Known rows, with every way that one mark hangs from another:
pamelu{bogap gino{dedeb} rirevim}: [-36 -22  15  -1   7 -26  10  24  -6  -6  -3 -13   2 -33 -27   8 -14  -5
  31]
rirevim{dutilu pamelu{bogap gino}}: [  6   4  -9  19  33 -16   6 -17  18  13  -1   2  11 -29  10   0 -20 -19
 -11]
dutilu{rirevim{pamelu{bogap gino{dedeb}}}}: [ -1  -2  -6  17  34  -1  -9 -24  -3 -15  -3   6 -19 -21 -12  -1 -25 -33
  12]
lozuga{dedeb{gino{pamelu}}}: [  3   9  -2 -29 -11   0  -9  -8 -27 -56  10   3 -36  30  -4  13  39  30
  28]
rirevim{dutilu pamelu}: [ 45  20 -13  -1  -3   6   2 -24  15  32 -14  -4  19  47  17 -11   6  10
 -29]
rirevim{dutilu pamelu{bogap gino{dedeb}}}: [ -2   6  -5  20  19 -29   1 -23  -8   0  -3   9 -17 -30   8   3 -20 -14
   1]
gino{dedeb pamelu{rirevim}}: [-19  -9   6 -21 -41   3  -9  24  -1  -7  -9   1   1  25 -10   6  19  25
  19]
dubora{dutilu}: [ 27   1  12 -16  -9   3  13  11  26  26  -9  -6  43  78  -9 -15   6  -4
  -9]
gino{dedeb{lozuga} pamelu{bogap rirevim{dutilu}}}: [-33  -7   9 -13 -31   3   5  47 -24   7   8   9 -12 -52  15  10   2  18
  -2]
dutilu{rirevim{pamelu{bogap}}}: [ 12   3  -9  -6  44  33  -3 -16  33  12 -12 -10  24  10  -3 -10 -17 -30
 -11]
lozuga{dedeb{gino{pamelu{bogap rirevim}}}}: [-33 -14   1 -27  12   7   0  23   0 -51  17 -15  -9 -28   3  21  18  17
  36]
rirevim{dutilu pamelu{gino{dedeb}}}: [ 32  14 -10  23 -12 -27  -4 -33 -21   4  -5  11 -23  17   8  -2  -1   6
  -7]
dubora{dutilu{rirevim{pamelu{bogap}}}}: [ 25  -3  -6   5  42  36   3  -5  57  21  -3  -5  49  30  13 -16 -25 -44
 -20]
bogap{pamelu{gino{dedeb{lozuga}} rirevim{dutilu}}}: [  4   0   7  26 -21   4  -6  12 -39  12   0  -7 -12 -22  -2  -2  18  40
  -8]
dedeb{gino{pamelu{rirevim}} lozuga}: [ -8  -9   7 -21 -37  20   1  23 -20 -37  16  -5 -19   8  -2  13  29  59
   9]
dedeb{gino{pamelu{bogap rirevim{dutilu}}} lozuga}: [-20 -10   7 -14 -28  18   9  35 -12 -13  20  -4  -9 -43  23  11   7  34
  -3]
dubora{dutilu{rirevim{pamelu{bogap gino{dedeb{lozuga}}}}} gozi}: [ -8   2  -1  23  28   6  -2 -17   9  11  13  10   3 -20  -1 -12 -25 -67
 -17]
dutilu{rirevim{pamelu}}: [ 46  11 -13  -3  14  36  -8 -25  21  16 -14  -7  18  58  -2 -15   1  -9
 -18]

Rows:
[-22 -13   3 -16 -15  14   4  42  33  29  -3  -7  40 -24  18   2  -3  -5
  -6] : gino{pamelu{bogap rirevim{dutilu}}}
[ 10   7  -6  13   8 -28  -8 -36 -15 -24  -7   9 -28  20 -17   4   2  11
  13] : rirevim{pamelu{gino{dedeb}}}
[ 15  -5   0 -14 -55  19  -3  14   6   1   4  -8   9  30  23   1  21  41
  -4] : dedeb{gino{pamelu{rirevim{dutilu}}}}
[-26   2   1  12  36 -28   4 -15 -32 -37   8  14 -47 -52 -17  15 -11   4
  13] : rirevim{pamelu{bogap gino{dedeb{lozuga}}}}
[-30   0   2 -33  19  -4  -3   2 -14 -60  12   2 -29 -17  -5  19  21   8
  35] : lozuga{dedeb{gino{pamelu{bogap}}}}
[-39 -20   8 -27  -4  15   0  20  23 -31   5 -11  11 -15  -5  13   6  24
  24] : dedeb{gino{pamelu{bogap rirevim}}}
[  2  -4  -7  20  45  18  -2 -22  66  34   2  -6  55   6   2 -21 -32 -87
 -21] : dubora{dutilu{rirevim{pamelu{bogap gino}}} gozi}
[-52   1  13 -28  -3  -8  -1  24 -31 -29   2  24 -38 -37 -18  14   8  12
  18] : gino{dedeb{lozuga} pamelu{bogap}}
[ 38  13 -13  22   2 -14   1 -26   5  17  -3   2   5  19  12  -5  -2   3
 -19] : rirevim{dutilu pamelu{gino}}
[ 12  11  -9  -4  28   5   8 -15  28  28 -12  -7  25   1  16  -6 -13 -11
 -22] : rirevim{dutilu pamelu{bogap}}
[ 41  11 -12   2   9  39  -6 -29  63  52 -12 -10  63  84   8 -33  -5 -59
 -39] : dubora{dutilu{rirevim{pamelu}} gozi}
[ -4   9  -3  22  17 -28   7 -13 -39 -10  10  16 -42 -56   8   9 -15   2
  -7] : rirevim{dutilu pamelu{bogap gino{dedeb{lozuga}}}}
[ 27  -8   4  12 -29  -9  13  23   1  38  -1 -19  29  13   3  -7  -1   8
  -8] : pamelu{gino rirevim{dutilu}}
[ 27   6  -8  24  -1   7 -13 -38  26  24  -3   5  21  53   0 -23 -12 -61
 -16] : dubora{dutilu{rirevim{pamelu{gino{dedeb}}}} gozi}
[ 29  17  -7  25 -14 -27   1 -22 -50  -6   7  17 -48  -8   9   3   4  22
 -14] : rirevim{dutilu pamelu{gino{dedeb{lozuga}}}}
[ 20  -7   7  12 -44 -24   6  16 -25  26  -3 -11   1  12   0  -4   0  13
   3] : pamelu{gino{dedeb} rirevim{dutilu}}
[ -2   5  14  -1 -17 -32   7   5 -63 -20   4  11 -49   1 -32   6  11  25
  15] : pamelu{gino{dedeb{lozuga}}}
[-49  -2  10 -30  -2 -10  -8  12  -1 -19 -11  18 -14 -11 -18   9   3  -4
  26] : gino{dedeb pamelu{bogap}}
[-55 -14  13 -23 -11   2   1  45 -18 -20   5   7 -18 -49 -10  16   6  20
  19] : gino{dedeb{lozuga} pamelu{bogap rirevim}}
[ 14  -5   1  24  -4  16  -6   7  18  35 -11 -21  40   6   0 -10  12  18
 -12] : bogap{pamelu{gino rirevim{dutilu}}}
